What can hang from each mark
U: K N
A: U
R: M Q
K: U
M: Q R U Z
Q: M R
N: U

Every row comes from one small tree of marks. The marks that hang from a mark follow it in brackets, in alphabetical order. Every link used is in the known rows. Which tree was each row made from?
Known rows
R[M]: [-0.23 -0.17  0.03 -0.19 -0.18  0.16  0.20  0.15 -0.22 -0.31  0.23  0.19
  0.13  0.25 -0.08 -0.01 -0.04 -0.29  0.21 -0.07  0.20 -0.19]
R[M[U[K N] Z] Q]: [-0.54 -0.07  0.10 -0.07  0.01  0.41  0.35  0.26 -0.07 -0.52  0.51  0.30
  0.26  0.27 -0.14 -0.38 -0.03 -0.60  0.50 -0.05  0.32 -0.21]
N[U[K]]: [-0.28 -0.16  0.07 -0.16 -0.25  0.24  0.21 -0.05 -0.22 -0.26  0.22  0.19
  0.27  0.23  0.03 -0.03 -0.12 -0.38  0.31 -0.12  0.17 -0.09]
A[U]: [-0.26 -0.06  0.01 -0.29 -0.19  0.19  0.19  0.09 -0.20 -0.22  0.24  0.10
  0.16  0.24  0.09  0.02 -0.06 -0.30  0.19 -0.12  0.06 -0.15]
Q[R[M[U Z]]]: [-0.39 -0.03  0.23  0.04 -0.17  0.25  0.30  0.27 -0.06 -0.24  0.17  0.23
  0.27  0.25  0.03 -0.28 -0.02 -0.41  0.48 -0.07  0.39 -0.10]
R[M[U Z]]: [-0.35 -0.11  0.20  0.09 -0.14  0.25  0.28  0.22 -0.06 -0.34  0.20  0.25
  0.25  0.27  0.00 -0.20 -0.01 -0.45  0.50 -0.11  0.30 -0.13]
M[U Z]: [-0.38 -0.10  0.27  0.13 -0.17  0.26  0.33  0.20 -0.09 -0.24  0.13  0.19
  0.21  0.21  0.08 -0.21 -0.05 -0.42  0.39 -0.16  0.25 -0.11]
K[U[N]]: [-0.30 -0.03 -0.08 -0.27 -0.16  0.24  0.27  0.17 -0.29 -0.28  0.34  0.11
  0.08  0.16  0.05 -0.16  0.01 -0.30  0.28 -0.13  0.09 -0.14]
R[Q]: [-0.32 -0.09  0.02 -0.25 -0.14  0.22  0.24  0.16 -0.25 -0.30  0.29  0.13
  0.13  0.20 -0.10 -0.08 -0.13 -0.32  0.08 -0.14  0.24 -0.25]
Q[M]: [-0.29 -0.06  0.09 -0.22 -0.20  0.07  0.21  0.12 -0.14 -0.26  0.21  0.14
  0.09  0.25 -0.06 -0.04 -0.03 -0.24  0.14 -0.10  0.23 -0.22]
M[Q R U[K N] Z]: [-0.67 -0.06  0.44  0.30 -0.07  0.43  0.40  0.17 -0.17 -0.41  0.34  0.23
  0.32  0.21  0.04 -0.54 -0.10 -0.63  0.62 -0.13  0.19 -0.07]
R[M[Q U[K N] Z]]: [-0.57 -0.13  0.25  0.03 -0.02  0.48  0.36  0.17 -0.12 -0.47  0.42  0.30
  0.37  0.37 -0.06 -0.41 -0.03 -0.62  0.60 -0.06  0.20 -0.06]
M[Q R U[K]]: [-0.57 -0.13  0.41  0.22 -0.12  0.33  0.31  0.05 -0.27 -0.41  0.24  0.17
  0.42  0.18 -0.04 -0.35 -0.18 -0.47  0.55 -0.04  0.14 -0.11]
K[U]: [-0.25 -0.08  0.00 -0.23 -0.24  0.21  0.23  0.08 -0.28 -0.20  0.20  0.08
  0.14  0.20  0.02 -0.06 -0.03 -0.26  0.30 -0.10  0.09 -0.10]
Q[R]: [-0.27 -0.07  0.11 -0.20 -0.22  0.19  0.24  0.16 -0.25 -0.13  0.12  0.11
  0.09  0.23 -0.02 -0.10 -0.07 -0.22  0.12 -0.11  0.26 -0.17]
U[K]: [-0.29 -0.20  0.14 -0.14 -0.20  0.30  0.24  0.05 -0.24 -0.25  0.18  0.16
  0.13  0.26 -0.16 -0.02 -0.08 -0.35  0.21 -0.03  0.14 -0.17]
A[U[N]]: [-0.30  0.00 -0.07 -0.34 -0.12  0.23  0.25  0.18 -0.23 -0.31  0.39  0.12
  0.08  0.20  0.15 -0.09  0.00 -0.35  0.16 -0.19  0.03 -0.19]
A[U[K N]]: [-0.36 -0.06 -0.04 -0.34 -0.12  0.33  0.26  0.11 -0.21 -0.35  0.41  0.15
  0.12  0.26  0.01 -0.07 -0.03 -0.43  0.25 -0.08  0.00 -0.17]
Q[M[R Z]]: [-0.42  0.01  0.31  0.12 -0.24  0.09  0.26  0.19 -0.05 -0.21  0.16  0.14
  0.06  0.20  0.03 -0.21 -0.04 -0.39  0.36 -0.14  0.31 -0.15]
M[R U]: [-0.41 -0.05  0.27  0.22 -0.17  0.11  0.29  0.18 -0.25 -0.35  0.15  0.14
  0.23  0.04  0.06 -0.23 -0.13 -0.32  0.42 -0.13  0.22 -0.21]

Which tree is each row?
[-0.46 -0.03  0.28 -0.05 -0.14  0.29  0.30  0.14 -0.26 -0.27  0.19  0.15
  0.40  0.26  0.04 -0.36 -0.13 -0.33  0.35 -0.12  0.23 -0.10] | M[Q[R] U]
[-0.45  0.03  0.28  0.14 -0.16  0.00  0.26  0.19 -0.12 -0.38  0.22  0.15
  0.24  0.08  0.04 -0.25 -0.09 -0.30  0.45 -0.11  0.28 -0.24] | Q[M[R U]]
[-0.55  0.10  0.29  0.21 -0.11  0.12  0.35  0.31 -0.04 -0.37  0.31  0.19
  0.14  0.09  0.11 -0.44 -0.02 -0.45  0.51 -0.19  0.33 -0.19] | Q[M[R U[N] Z]]
[-0.51 -0.02  0.40  0.09 -0.16  0.37  0.34  0.18 -0.14 -0.19  0.15  0.17
  0.36  0.32  0.10 -0.42 -0.09 -0.45  0.44 -0.15  0.29 -0.01] | M[Q[R] U Z]
[-0.57 -0.02  0.42  0.27 -0.17  0.20  0.31  0.16  0.01 -0.34  0.19  0.21
  0.25  0.20 -0.04 -0.33 -0.06 -0.50  0.62 -0.03  0.31 -0.14] | Q[M[R U[K] Z]]
[-0.48 -0.13  0.31  0.08 -0.09  0.34  0.31  0.16 -0.10 -0.36  0.24  0.25
  0.40  0.36  0.03 -0.31 -0.06 -0.52  0.53 -0.12  0.25 -0.04] | R[M[Q U Z]]
[-0.46  0.08  0.30  0.01 -0.18  0.16  0.29  0.24  0.02 -0.20  0.16  0.18
  0.23  0.26  0.04 -0.32 -0.01 -0.36  0.41 -0.11  0.41 -0.14] | Q[M[U Z] R]
[-0.59  0.07  0.24  0.17 -0.06  0.28  0.38  0.34 -0.15 -0.43  0.40  0.20
  0.17  0.05  0.07 -0.50 -0.10 -0.52  0.46 -0.23  0.34 -0.23] | M[R[Q] U[N] Z]
[-0.60  0.04  0.16 -0.11 -0.02  0.33  0.35  0.24  0.01 -0.44  0.48  0.26
  0.22  0.26 -0.12 -0.40 -0.03 -0.56  0.44 -0.10  0.35 -0.22] | R[Q[M[U[K N] Z]]]
[-0.55  0.07  0.25 -0.05 -0.10  0.30  0.35  0.25  0.00 -0.31  0.33  0.23
  0.20  0.27 -0.04 -0.43  0.02 -0.47  0.48 -0.07  0.36 -0.15] | Q[M[U[K N] Z] R]
[-0.59 -0.05  0.36  0.24 -0.12  0.35  0.34  0.20 -0.11 -0.39  0.28  0.20
  0.28  0.14 -0.08 -0.39 -0.15 -0.56  0.56 -0.07  0.32 -0.17] | M[R[Q] U[K] Z]
[-0.54  0.02  0.32  0.24 -0.12  0.23  0.34  0.26 -0.12 -0.34  0.25  0.17
  0.24  0.08  0.03 -0.39 -0.13 -0.48  0.48 -0.17  0.35 -0.19] | M[R[Q] U Z]
[-0.45 -0.06  0.14 -0.03 -0.07  0.28  0.29  0.26 -0.05 -0.41  0.33  0.25
  0.29  0.25 -0.07 -0.27 -0.06 -0.48  0.46 -0.10  0.38 -0.18] | R[M[U Z] Q]
[-0.35 -0.09  0.09 -0.17 -0.12  0.28  0.25  0.22 -0.09 -0.31  0.32  0.22
  0.14  0.30 -0.11 -0.15 -0.06 -0.43  0.26 -0.12  0.34 -0.17] | R[M[Z] Q]
[-0.48 -0.04  0.17 -0.01 -0.09  0.38  0.36  0.27 -0.08 -0.36  0.33  0.29
  0.24  0.28 -0.07 -0.39  0.02 -0.52  0.55 -0.01  0.33 -0.12] | Q[R[M[U[K N] Z]]]
[-0.41  0.03  0.07 -0.13 -0.07  0.10  0.29  0.24 -0.12 -0.42  0.37  0.19
  0.16  0.16  0.03 -0.27 -0.01 -0.32  0.30 -0.16  0.24 -0.26] | Q[M[U[N]]]
[-0.46 -0.02  0.26  0.09 -0.17  0.25  0.30  0.23 -0.16 -0.28  0.24  0.13
  0.09  0.14 -0.02 -0.27 -0.14 -0.45  0.30 -0.17  0.32 -0.18] | M[R[Q] Z]
[-0.51  0.01  0.34  0.00 -0.18  0.27  0.30  0.16  0.03 -0.22  0.19  0.21
  0.27  0.31 -0.08 -0.32 -0.02 -0.43  0.50 -0.01  0.37 -0.12] | Q[M[U[K] Z] R]
